Each row was made from one small tree. The marks that hang from a mark follow it in brackets, in the order of their numbers. Every link used is in the known rows. Write each row's tree.
Known rows:
Q696(Q958(Q361 Q693)): [-38  19   3 -27  27  21  26  20  -6 -12  28  18 -27  -9 -30 -21 -25 -23
   4 -29  -8  11]
Q883(Q902(Q958(Q361 Q696))): [ -4   0   0 -23  19  14  27  37 -32  -5  42  23 -18   0 -41 -20 -28 -37
  -3 -24  -7   9]
Q902(Q958(Q361)): [-10  13  -8 -21  11  18  16   3 -17 -20  17  33 -24  -8  -4  -5 -30 -31
  -8 -28 -14  25]
Q902(Q883 Q958): [-15  36  -8 -36   4  29  16 -21 -18 -13  20  37  -6 -25 -11 -30 -22 -35
 -18 -21 -33  23]
Q902(Q883 Q958(Q693(Q881))): [-16  47  -7 -33 -15  27  13   5 -24  -6  34  35   2 -30   2 -39 -17 -38
 -19 -30 -30  26]
Q902(Q883 Q958(Q693)): [-18  44  -4 -36   6  26  20 -17 -24 -15  26  32   0 -25   9 -37 -26 -36
 -20 -30 -31  27]
Q835(Q361): [-16  13  -3 -36  22  12   0  13   0   5  41  26 -17   5 -33 -12 -34 -23
  13 -18 -17 -15]
Q361(Q958(Q696 Q902(Q883))): [-27  42   2 -30   6  33  14  27   4   8  15  23 -16  -9 -56 -19  -7 -33
  -7 -15  -9  13]
Q833(Q361(Q958)): [-32  53  -6 -27  14  28   9   4   3   0   6  17 -13  -2 -30 -34 -26 -11
   7 -13  -7  -1]
Q361(Q958(Q693(Q881) Q902(Q883))): [-29  55  -3 -26  -9  34  16  36 -10  10  20  16  -5 -20 -45 -32   4 -31
  -5 -20 -17  16]
Q833(Q361(Q958(Q902(Q883))) Q923): [-33  44  -4 -32  25  26  12  26  16   4   6   9 -14  -8 -37 -36 -13 -13
   6  -9  16  -5]
Q883(Q902(Q958(Q361))): [ -5   1  -4 -22  22  15  31  25 -37 -10  36  20 -16  -5 -43 -23 -25 -33
  -1 -21 -14   8]
Q835(Q361(Q958(Q693 Q696))): [-29  25  -2 -33  11  16   1  24   5   7  37  24 -25  11 -30 -10 -34 -22
   8 -18 -10   0]
Q923(Q833(Q361(Q958))): [-22  43  -4 -43  27  16  23  -3   4  -6  18  14 -14   6 -40 -26 -21 -25
   3 -11 -25  29]
Q923(Q833(Q361(Q958(Q696)))): [-21  42  -1 -44  25  15  20   5   8  -3  22  16 -15  10 -39 -23 -23 -27
   2 -13 -20  30]
Q883(Q902(Q958(Q361 Q693(Q881) Q696))): [ -5   9   1 -21   6  13  25  55 -36   0  52  21 -12  -3 -32 -26 -24 -39
  -4 -30  -5  12]
Q696(Q958(Q361 Q902(Q883))): [-33  10   2 -36  29  32  25  35   3 -10  24  23 -27 -19 -73 -22 -10 -29
  -1 -21 -11   7]
Q833(Q361): [-21  47   0 -31  24  20   6   7   0   1  21  19  -2  -3 -19 -37 -32 -17
   9 -23  -7 -13]
Q902(Q958): [-10  27  -7 -19  14  20  12 -15 -15 -17  10  31 -10 -16   8 -10 -22 -31
 -12 -22 -24  13]
Q958(Q361 Q693(Q881) Q696 Q902): [ -8  23  16 -29  -4  14   5 115  -6  17  64  23  -8   1 -31 -16 -16 -48
   0 -53  21  12]

Which tree is each row?
[-33  47   3 -27  28  19   9  43  18   6  13   7 -13   0 -14 -30 -18 -16
   4 -18  27  -5]
Q833(Q361(Q958(Q693 Q696 Q902)) Q923)
[-11  29  15 -41 -11  20   9 111  -9  19  70  27  -6  -6 -45 -30 -17 -51
  -4 -53  15  18]
Q958(Q361 Q693(Q881) Q696 Q902(Q883))
[-15  46  -1 -35 -18  25   8  21 -16   0  43  40   0 -22   5 -34 -22 -43
 -22 -34 -19  28]
Q902(Q883 Q958(Q693(Q881) Q696))
[-23  48   0 -49  29  19  25   8   2  -5  23  12  -7   0 -43 -35 -17 -30
  -2 -16 -25  32]
Q923(Q833(Q361(Q958(Q693 Q902(Q883)))))
[-33  24   2 -33  32  33  20  17   5  -7  17  21 -13 -27 -60 -27  -2 -29
  -5 -15 -21  -5]
Q696(Q958(Q902(Q883)))
[-17  29   1 -40   0  22  19  18 -19 -12  42  39 -16 -10   0 -27 -39 -41
 -19 -41 -10  40]
Q902(Q883 Q958(Q361 Q693 Q696))
[-32  18   4 -25  15  26  19  65  -2  -4  34  17 -21 -18 -50 -21  -4 -30
   1 -30  -4   5]
Q696(Q958(Q361 Q693(Q881) Q902))
[-26  26  -2 -37  -2  23  -2  52   7  13  44  25 -20   1 -50 -17 -20 -28
   3 -19 -11   0]
Q835(Q361(Q958(Q693(Q881) Q696 Q902(Q883))))
[-36  19   6 -36  31  29  27  39  -4 -12  30  18 -21 -19 -52 -29 -13 -30
  -3 -30  -9  11]
Q696(Q958(Q361 Q693 Q902(Q883)))
[-19  40   1 -44  29  16  19  16  10  -3  20  14 -13   7 -45 -22 -17 -30
   0 -14 -18  27]
Q923(Q833(Q361(Q958(Q696 Q902))))
[-11  39  20 -28  30  13   8  57  -5   9  42  17   9  -5  -4 -21 -16 -47
  -7 -44   5  -4]
Q958(Q693 Q696 Q902)
[-32  49   2 -25  13  20   4  59  18  13  18   9 -11  -3 -20 -32 -12 -18
   5 -18  28  -6]
Q833(Q361(Q958(Q693(Q881) Q696 Q902)) Q923)
[ -9  12  -2 -23   8  16  11  21 -10 -14  26  37 -27  -1  -2  -1 -35 -36
 -11 -32  -4  26]
Q902(Q958(Q361 Q696))
[-16  33  -8 -36 -18  26  18  24 -26  -9  41  37 -12 -21 -10 -34 -25 -38
 -15 -36 -20  38]
Q902(Q883 Q958(Q361 Q693(Q881)))
[-28  54   3 -27 -13  32  11  53  -3  15  28  21  -7 -13 -42 -27  -1 -36
  -8 -24  -6  17]
Q361(Q958(Q693(Q881) Q696 Q902(Q883)))
[-23  47   1 -44  26  13  22   8   5  -3  25  14 -12   9 -29 -26 -24 -28
   1 -18 -19  32]
Q923(Q833(Q361(Q958(Q693 Q696))))
[-29  54   0 -19 -16  25  10  35  -5  15  27  21 -14  -4 -21 -19 -13 -29
  -1 -22  -5  17]
Q361(Q958(Q693(Q881) Q696))
[-35  52  -1 -25   7  18   5  44  15  13  20  12 -15   1 -11 -33 -20 -14
   9 -16  26  -1]
Q833(Q361(Q958(Q693(Q881) Q696)) Q923)
[-15  32  -2 -38 -21  24  13  40 -18  -3  50  41 -15 -14  -7 -29 -30 -42
 -17 -40 -10  39]
Q902(Q883 Q958(Q361 Q693(Q881) Q696))
[-13  22  -4 -22  14  15  19   7 -23 -21  24  27 -17  -7  16 -12 -33 -32
 -10 -37 -12  29]
Q902(Q958(Q361 Q693))
[-11  19  20 -32  26  11  14  83  -8   4  52  19 -10   7 -21 -14 -28 -46
  -2 -54  20  13]
Q958(Q361 Q693 Q696 Q902)
[-34  22   3 -33  10  30  21  62  -3  -3  38  20 -19 -23 -59 -31  -5 -32
  -2 -30  -8  10]
Q696(Q958(Q361 Q693(Q881) Q902(Q883)))
